Each row was made from one path, in order. Every step used is in the known rows, and no mark comes twice. Write each row's path.
Known rows
f-s-k: [-2.76 -0.07  0.16 -4.30  1.97 -0.54  2.37 -1.80  0.34 -1.51  1.53  1.51
 -1.16 -0.30  1.70  2.09 -1.00 -0.93  0.94 -0.65  1.74 -1.38 -1.10  1.22
  0.16  2.69 -1.13  4.77 -0.76  3.71 -0.45 -1.88]
j-a-s-k: [-1.44  0.80 -1.85 -3.38  1.18 -2.24  1.21  3.04 -1.60 -1.60  3.96  2.01
 -0.69  0.36  0.06  1.84 -0.63 -3.08  2.92  1.91  5.68 -1.57 -1.81  0.93
 -0.97 -0.44 -1.95  2.54 -4.23 -1.26 -0.93 -3.34]
s-j-k-f-a: [-0.85 -1.03 -3.42 -2.57 -3.37  2.06  1.32 -0.24 -4.12 -1.02 -0.07  3.31
 -0.71  0.96 -0.45  1.92 -0.56  1.45  1.06 -0.13  4.75 -1.21  0.48  0.76
 -2.94  0.13  0.92  7.85  0.79 -0.40 -2.27 -4.27]
s-a-z: [-1.83 -2.33 -4.65 -1.68  2.21  0.08 -0.44  2.79 -0.82 -0.39  3.52  0.61
  1.10  0.76 -1.04  3.12 -0.74 -0.98 -0.37 -0.72  0.78 -0.93 -1.43  1.41
 -0.24 -0.70  0.12 -1.33 -1.78 -2.74  0.00 -1.34]
j-a-s: [-0.63 -0.81 -3.67 -0.56  0.30 -1.10 -1.53  2.98 -1.46 -2.28  3.04  1.52
 -0.03  0.95  0.49  1.12 -0.58 -2.57  2.04  1.21  5.03  0.29 -2.25  0.88
 -0.40 -1.93 -0.98  0.40 -2.83 -2.92 -2.09 -2.08]
j-k: [-0.75 -0.04 -2.84 -1.53  0.12  1.77  0.94  1.40 -1.26 -1.75  1.12 -0.52
  0.12 -0.25  0.59  1.80  1.72  0.83  2.31  0.28  3.40 -2.32  1.01 -0.14
 -0.84  0.59 -1.35  1.55 -0.93  3.79 -1.22 -1.56]
z-a-s-k: [-1.34  1.62 -2.45 -3.44  2.81 -1.50  0.80 -0.03 -1.09 -1.92  3.65  3.20
 -1.14  0.18 -0.01  1.98 -0.19 -1.76  1.87  1.95  4.27 -2.33 -0.29  1.99
  0.28 -0.68 -1.62  4.34  0.39 -1.98 -0.58 -2.61]
f-s-k-a-z: [-3.93  0.45 -3.01 -1.92  1.39 -0.07  4.47 -0.16 -2.69 -2.70  1.83  2.53
 -1.69 -0.24 -0.29  1.60 -3.27 -2.50  0.15 -1.06  1.83 -1.59 -2.07  2.52
 -2.34 -0.24 -0.41  3.41 -4.87  3.66  0.15 -1.07]
z-a-s: [-0.45 -0.11 -4.28 -0.50  1.82 -0.68 -1.68  0.10 -1.05 -2.62  2.48  2.60
 -0.70  0.73  0.63  0.97 -0.47 -1.17  0.97  1.06  3.56 -0.42 -0.73  1.95
  0.89 -2.06 -0.73  2.33  1.49 -3.42 -1.64 -1.52]
s-j: [-0.98 -1.84 -2.26 -2.12  0.17 -0.52  1.12 -0.61 -1.78  0.54  0.92  0.07
  0.51  1.03 -0.12  3.47  0.65  0.77 -0.47 -0.84  1.05 -0.69 -0.44 -0.18
  0.27  1.54 -0.14  4.04  1.20 -3.02 -1.11 -0.68]
s-k: [-1.35  0.45  0.32 -3.74  1.61 -0.47  1.21  0.08 -0.24 -0.21  2.92  0.10
  0.01  0.06  0.11  2.38  0.72 -0.85  1.61  0.08  1.45 -2.44  0.32  0.90
 -0.73  2.20 -1.52  3.57 -0.74  1.95 -0.18 -1.67]
s-k-f-a: [-0.87  0.05  0.58 -3.41 -1.01  0.62 -0.54 -0.94 -1.29 -0.77  2.92  3.08
 -0.75  0.67 -0.29  0.31 -1.43 -1.22  1.45 -0.29  2.84 -1.05  0.47  2.97
 -3.11  0.63  0.37  7.01  0.31  1.08 -1.22 -4.53]
j-s-k-f-a: [-1.14  1.48  1.36 -4.26 -1.08  0.37  0.97  1.04 -2.57 -1.29  3.67  3.87
 -0.98  0.61  2.13  1.40 -2.66 -1.96  2.86 -0.90  4.08 -0.69 -1.75  1.86
 -2.82 -0.38 -0.58  7.15 -0.06  2.09 -1.34 -4.89]
z-a-s-j-k: [-1.37  0.19 -6.26 -2.50  0.27 -0.18  2.81  0.56 -3.76 -2.25  0.64  3.20
 -1.17  0.38  0.05  3.36  0.51  1.00  1.58  1.88  6.10 -2.28 -0.27  0.15
  0.19 -0.85 -1.11  5.21  0.73 -3.56 -1.73 -2.08]
f-k-z-a-s-j: [-1.59 -2.07 -3.11 -1.26 -0.14 -0.09  3.12 -0.35 -3.45 -3.72  3.06  3.15
 -2.05  0.20 -1.55  2.31 -1.99  1.53  0.56  2.13  2.91 -3.16 -1.43  2.88
 -0.55 -1.15 -1.52  5.97 -1.53 -6.09 -0.46 -3.05]
a-z: [-1.82 -1.29 -3.58  0.94  2.20 -0.54 -0.17  1.71 -0.98 -1.19  2.09 -0.61
  1.04  0.49 -1.22  2.69 -0.64 -1.79 -0.04 -1.12 -0.01 -0.25 -1.69  0.79
  1.13 -0.35 -1.13  1.29 -2.06  0.94 -0.52  0.09]
k-z-a-s: [ 0.72 -0.72 -5.00  0.28  0.83 -0.15 -0.34  0.40 -3.42 -3.30  3.58  2.32
 -0.94  0.65 -1.49  1.21 -2.11 -1.06  1.10  1.48  2.46 -0.82 -2.27  5.26
  1.13 -3.76  0.07  4.65 -0.20 -3.47 -0.68 -1.55]
s-j-a-z: [-1.64 -2.41 -5.49 -0.68 -0.17 -1.22  1.00  3.50 -2.34 -0.47  2.51  1.31
  1.17  0.86 -1.73  4.51  0.01 -1.99 -0.26 -0.29  2.67  0.57 -2.02 -1.75
  0.04 -1.03 -0.25  1.04 -2.13 -3.68 -1.18 -1.17]
z-a-s-k-f: [ 0.23  0.10 -2.95 -3.32  1.06 -1.10  0.52  0.43 -1.03 -1.10  3.19  4.29
 -0.99  0.88  0.69  0.36 -1.80 -1.15  2.48  1.19  3.42 -1.34  0.57  4.62
 -0.28 -2.43 -1.01  7.67  2.17 -3.84 -1.23 -3.12]
f-a-z: [-2.96 -0.06 -2.79  1.05  1.31  0.27 -1.30  0.35 -2.42 -2.90  2.40  1.33
  0.09  0.50 -2.43  2.11 -1.03 -2.92 -0.59 -0.65  1.86  0.03 -2.16  0.01
 -0.94 -0.29 -0.09  1.48 -2.94  2.33 -0.90 -2.46]
k-f-s: [-0.49 -3.26 -2.27 -1.35 -0.67  0.74 -0.81 -0.91  0.25 -0.85  0.36  2.34
 -0.46  1.00  3.07 -0.24 -3.17  0.43  0.76 -2.07  0.60  1.22 -0.75  3.86
  0.73 -0.92  0.45  5.79  2.10  0.10 -1.98 -1.60]
k-s: [ 1.40 -2.08 -0.79 -0.94  0.14  1.31 -0.25 -0.03 -0.08 -0.14  2.39  0.20
 -0.24  1.23 -0.20  0.71 -1.65  0.41  1.21 -2.34  1.81 -1.08 -1.46  2.14
 -2.75 -0.58 -0.06 -0.01 -1.13  0.38 -1.04 -1.64]

Which path is each row?
[-1.57 -4.59 -6.30 -1.42 -1.72 -0.59  1.44  2.24 -2.05 -0.42  1.27  4.16
  0.18  1.29  1.13  2.92 -4.15 -1.14 -0.12 -1.68  1.96  2.78 -2.84  1.44
  0.76 -2.33  0.70  5.46 -0.54 -3.59 -2.03 -2.06] | k-f-s-j-a-z
[-2.07  1.78 -0.92 -1.97  0.59 -1.26  2.15 -0.63 -5.19 -3.70  3.37  2.39
 -2.10  0.21 -3.44  1.58 -2.87 -2.36  1.49  1.37  3.53 -2.42 -3.76  5.28
 -2.21  0.25 -0.86  7.11 -5.89  0.90  0.14 -4.34] | f-a-s-k-z
[-0.01 -3.10 -3.98 -1.79  1.43  1.06  0.44  2.73 -0.75  0.03  3.71  1.34
  0.23  1.45 -2.05  2.69 -2.98 -0.25  0.14 -2.49  1.69 -1.14 -2.50  2.25
 -2.75 -1.42  0.63 -2.85 -3.76 -2.27 -0.12 -2.19] | k-s-a-z
[-0.02 -1.36 -1.07 -0.58 -1.98  1.59 -3.25 -0.74 -1.63 -1.47  1.74  2.55
 -0.01  1.28  0.23 -0.44 -1.55 -0.66  0.58 -0.85  2.34  0.96 -0.03  2.97
 -2.80 -1.10  1.50  4.97  1.38 -0.13 -2.26 -3.73] | k-f-a
[-1.18 -1.65 -4.39  0.56  0.64  0.09 -1.30  4.12 -0.96 -1.66  3.60  0.57
  1.38  0.50 -1.03  2.48 -0.33 -3.11  1.00 -0.20  2.66  0.65 -2.04 -1.05
  0.10 -2.22 -0.46 -1.57 -3.07 -0.22 -1.21 -1.24] | j-a-z
[ 0.25 -1.11 -0.06 -3.61  0.19 -0.19  0.69  0.55  0.03  0.80  2.67  1.27
  0.24  0.64  0.97  1.27 -1.21 -0.24  2.03 -0.59  0.71 -1.21  1.12  3.18
 -1.17  0.44 -0.91  6.30  1.07 -0.36 -0.70 -2.23] | s-k-f
[-1.45 -0.54 -4.10  1.61  0.19  0.98  0.92  1.74 -3.21 -2.09  2.29  0.65
  0.02  0.89 -1.45  1.16 -1.64 -2.03 -0.20 -0.82  1.01 -0.79 -1.03  2.66
 -2.25 -2.20 -0.04  0.11 -3.97  0.50 -0.54  0.39] | k-a-z
[-2.14 -0.22 -1.65 -1.47  0.44 -0.30  0.69  0.82 -2.35 -1.37  3.19  3.30
 -0.29  0.67 -2.11  1.84 -2.69 -2.66  0.98 -0.80  1.73 -0.76 -1.01  2.44
 -1.95 -0.22 -0.15  6.52 -2.22  2.00 -0.60 -4.07] | s-k-f-a-z
[-2.23 -0.17 -6.36 -0.41 -1.24  1.53  5.37  2.26 -5.69 -1.58  0.30  1.28
 -0.51  0.30 -1.96  3.70 -0.48  0.41  0.55  0.18  3.70 -2.70 -0.35  0.34
 -3.10 -0.79 -0.29  3.27 -4.52  0.60 -0.58 -0.28] | s-j-k-a-z
[-1.85 -3.78 -0.88 -1.94  1.15  1.95  1.86  2.42  0.50 -1.78  4.24  1.35
 -1.03  0.48 -1.55  1.87 -3.00  0.94  0.91 -1.96  1.90 -3.41 -1.79  0.42
 -4.17  0.24 -1.20 -4.72 -5.61 -1.47  0.03 -4.33] | f-k-s-a-z
[-0.59 -3.54  1.50 -3.81 -0.11  2.88  0.83  0.72  1.25 -1.52  4.16  1.44
 -1.38  0.58  0.18  0.58 -1.52  2.60  1.42 -1.47  3.17 -3.89 -0.33  1.02
 -5.60  0.95 -0.36 -3.80 -3.14 -1.97 -0.45 -5.02] | f-k-s-a
[ 0.21 -2.13 -4.21 -2.67 -2.49  1.17  2.59  1.14 -3.03  0.90 -0.26  1.45
  0.24  1.00  0.84  2.50 -0.24  2.62  1.72 -0.33  2.82 -1.48  1.38  1.36
 -0.70  0.41 -0.20  7.91  1.45 -1.59 -1.74 -1.79] | s-j-k-f
[-1.62 -2.01 -4.67 -2.78 -1.67  1.30  5.22 -0.98 -4.43 -2.43 -0.27  1.38
 -1.35 -0.22 -0.41  3.72 -2.02  2.35  0.77 -0.23  2.33 -1.87 -2.32  2.63
  0.17  0.94  0.10  7.45 -1.96  1.96 -0.67 -1.50] | f-s-j-k-z
[-2.90 -0.24 -0.20  0.28 -0.38  0.92  2.11  0.31 -2.72 -4.43  2.29  1.34
 -2.36  0.38  0.73 -1.50 -1.93 -0.10  1.44  1.16  3.71 -3.22 -0.67  2.31
 -4.36 -0.38 -2.26  0.82 -5.76 -0.92 -1.04 -2.38] | f-k-a-s
[-0.82 -0.41 -1.73 -4.17  0.69  0.73 -0.15  3.29 -0.71 -0.37  3.78  1.37
  0.25  0.73  3.06  2.94 -0.49 -0.50  1.55 -1.03  2.96 -1.04 -2.03  0.89
 -1.02 -0.56  0.07 -0.80  0.32 -2.25 -0.75 -2.51] | j-s-a
[-0.45 -2.79  2.09 -1.07 -0.27  2.26  1.01 -0.09  0.74 -2.21  2.99  0.14
 -1.23  0.41 -0.10  0.02 -1.49  1.60  1.87 -1.80  2.16 -3.15 -0.82 -0.05
 -4.34  1.09 -2.04 -1.80 -3.08  1.95 -1.02 -3.27] | f-k-s
[-0.42 -2.02 -0.73 -0.66 -0.57  2.71 -0.29 -0.42 -0.65 -4.20  4.84  1.88
 -1.06 -0.65 -0.82  0.31 -0.36  1.11  1.20  1.03  1.69 -3.22  0.82  1.51
 -1.81 -1.65 -0.20  2.05 -0.37 -0.59 -0.36 -2.89] | f-k-z-a
[-0.88 -0.45 -5.39 -1.66 -0.85 -0.63  5.38  1.44 -6.62 -2.18  0.35  0.69
 -1.15  0.62 -2.08  3.66 -1.56  1.52  1.69  1.80  3.62 -2.75 -2.84  3.72
  0.51 -0.15 -1.68  7.61 -4.39 -2.00 -0.27 -1.65] | a-s-j-k-z
[-3.65 -0.85 -6.87 -1.11 -1.02  1.18  6.19  0.42 -5.06 -2.60 -0.91  2.58
 -1.78 -0.02 -0.15  3.50 -2.36  0.30  0.08 -0.65  3.63 -1.73 -1.71  0.92
 -1.78 -0.47  0.19  4.23 -4.49  2.31 -0.80 -0.52] | f-s-j-k-a-z
[-3.13  1.11 -4.26 -1.88 -0.72 -0.07  2.89  0.03 -5.64 -3.08 -0.34  2.69
 -1.80  0.70 -1.45  2.93 -0.50  0.09  1.08  1.59  6.55 -2.12 -2.39  0.18
 -1.71  1.58 -0.71  5.91 -3.26 -0.31 -1.81 -3.90] | f-a-s-j-k
[-0.31 -2.16 -3.10 -2.42 -1.23 -0.25 -0.06  1.89 -1.50 -0.14  2.24  1.29
  0.79  1.11  0.03  3.10  0.88 -0.62  0.39 -0.04  3.73  0.43 -0.73 -1.14
 -1.25 -0.25  0.54  1.22  0.48 -4.04 -1.83 -1.73] | s-j-a
[-2.39 -2.16 -3.14 -2.84  0.30 -0.66  2.06 -2.02 -1.17 -0.92 -0.42  1.71
 -0.78  0.81  1.68  3.05 -1.40  0.98 -1.04 -1.66  1.03  0.50 -2.12  0.45
  1.09  2.15  0.03  5.54  1.10 -1.13 -1.33 -0.71] | f-s-j
[-3.03  2.32 -0.02 -2.82  1.55 -1.52  1.00 -0.89 -2.96 -2.83  2.43  2.29
 -1.75  0.40 -1.34  1.57 -1.19 -2.71  1.34  1.26  4.69 -1.98 -2.61  2.20
 -1.91  1.81 -1.30  5.03 -3.87  1.39 -0.83 -4.33] | f-a-s-k
[-2.35  0.85 -1.94  0.00  0.73 -0.88 -1.43 -0.59 -3.15 -3.47  1.95  2.05
 -1.28  1.07 -0.99  0.24 -1.47 -2.21  0.38  0.69  4.13 -0.20 -3.04  2.13
 -1.34 -0.07 -0.27  3.02 -2.68 -0.34 -1.71 -3.34] | f-a-s
[-1.19 -1.33 -2.15  0.11  0.56  0.90  0.56  0.12 -2.13 -5.14  4.34  2.40
 -2.03 -0.24 -0.82  0.30 -1.97  0.37  1.55  2.12  2.96 -3.10 -1.11  3.43
 -0.78 -2.13 -1.61  3.31 -2.56 -2.60 -0.48 -3.05] | f-k-z-a-s
[ 1.02 -2.76 -1.64 -2.23 -0.63  0.31  2.06 -0.49 -1.84  1.02  1.34  0.99
 -0.38  1.76 -0.68  2.69 -1.74  1.75 -0.05 -2.46  1.89 -0.88 -2.04  1.23
 -2.58  0.63  0.00  2.64 -0.55 -2.84 -1.29 -1.38] | k-s-j
[-1.83 -0.83 -4.58  0.37 -1.43  2.10  0.12  2.00 -3.33 -2.78  1.20  2.60
 -0.21  0.41 -1.56  1.28 -2.01 -1.05  1.63 -0.26  3.77 -0.83 -0.58  1.28
 -1.93 -1.76  0.16  4.86 -2.51  3.77 -1.62 -3.71] | j-k-f-a-z
[-1.10  0.20 -4.18 -0.55 -1.88  0.99 -0.08  0.83 -4.33 -3.22  0.60  3.42
 -1.57  0.87  0.13 -0.63 -2.14 -0.38  2.79  1.19  6.00 -1.23 -1.03  3.30
 -1.90 -1.42 -0.46  6.40 -2.56  1.42 -2.39 -4.74] | j-k-f-a-s
[ 0.72  0.18 -1.67 -3.18  0.91  0.78  1.20 -0.41 -1.57 -1.76  4.82  2.25
 -0.52 -0.41 -1.80  2.42 -0.29 -0.76  1.63  1.39  2.07 -2.71  0.79  3.64
 -1.02 -1.55  0.22  5.24  0.94 -0.42  0.29 -2.14] | s-k-z-a
[-0.92  0.87 -1.68 -2.41  1.65 -2.18  3.75  0.92 -3.51 -1.74  3.21  0.54
 -1.09  0.29 -1.95  2.26 -2.67 -1.40  2.02  1.28  1.67 -2.74 -2.80  5.64
  0.01 -0.13 -2.02  6.67 -5.21 -0.47  0.84 -2.06] | a-s-k-z
[-0.88 -0.76 -5.17 -1.89  1.08 -1.63  0.77 -0.26 -2.58 -1.21  1.36  3.18
 -0.68  1.24 -0.15  2.74 -0.24 -0.11 -0.11  1.12  3.63 -0.42 -1.29  1.53
  0.69 -1.03 -0.41  5.02  2.31 -6.90 -1.65 -1.32] | z-a-s-j
[-0.24 -0.09 -0.36 -3.00  0.74 -0.07  2.62  0.33 -2.52 -0.78  3.72 -0.13
 -0.19 -0.06 -2.07  2.38 -0.79 -0.77  1.68  0.19  0.35 -2.64 -0.79  3.91
 -1.13  0.41 -0.85  5.81 -2.81  1.56  0.86 -1.72] | s-k-z
[-1.14  2.76  0.48 -3.73 -0.37  0.64  3.83  1.90 -3.50 -1.57  3.75  1.91
 -1.22  0.19  2.49  1.66 -1.22 -2.08  2.62 -0.56  3.76 -2.56 -1.18  1.84
 -4.30 -0.78 -1.10  2.54 -2.85  2.62 -0.27 -1.53] | j-s-k-a
[-2.58  0.11 -3.18 -1.08 -0.01 -1.71  0.86 -1.25 -4.66 -2.23  0.57  2.36
 -1.44  1.51 -1.51  2.12 -1.46 -0.96 -0.73  0.76  4.18 -0.24 -3.48  1.59
 -1.20  1.38 -0.26  5.97 -1.78 -3.37 -1.74 -3.21] | f-a-s-j
[-0.25 -3.86  0.44 -2.81 -2.27  1.88  2.09  1.57 -0.18 -1.39  3.66  2.13
 -1.21  0.73 -0.43  1.89 -1.05  1.67  1.73 -0.94  4.93 -2.05 -1.15 -2.11
 -5.73  0.36 -0.68 -1.64 -3.44 -2.80 -1.78 -4.32] | f-k-s-j-a
[-0.91  1.10 -0.11 -3.00 -0.05  0.86  2.22 -0.14 -2.14 -0.92  2.76  1.23
 -1.10  0.22 -0.31  0.63 -0.20 -1.34  1.29  0.36  2.75 -2.96  1.03  2.88
 -4.21  0.33 -0.39  3.06 -2.34  1.55 -0.02 -1.34] | s-k-a
[ 0.92 -2.03 -2.61 -4.28 -0.46  3.26  1.59  2.05 -1.16 -0.48  2.54  1.41
 -0.81  0.72 -0.22  1.75 -0.55  2.38  2.40 -1.08  5.31 -3.55 -0.10  1.43
 -4.37 -0.42  0.72 -2.20 -2.56  0.17 -0.90 -3.72] | j-k-s-a
[ 1.12 -0.41 -4.60 -0.91 -1.01  3.33  0.60  1.07 -2.96 -3.33  3.19  1.82
 -0.55 -0.64 -1.50  1.92  0.68  1.11  2.38  1.75  3.86 -2.80  1.11  2.15
 -0.63 -2.79  0.71  3.27  0.87  1.76 -0.76 -1.99] | j-k-z-a
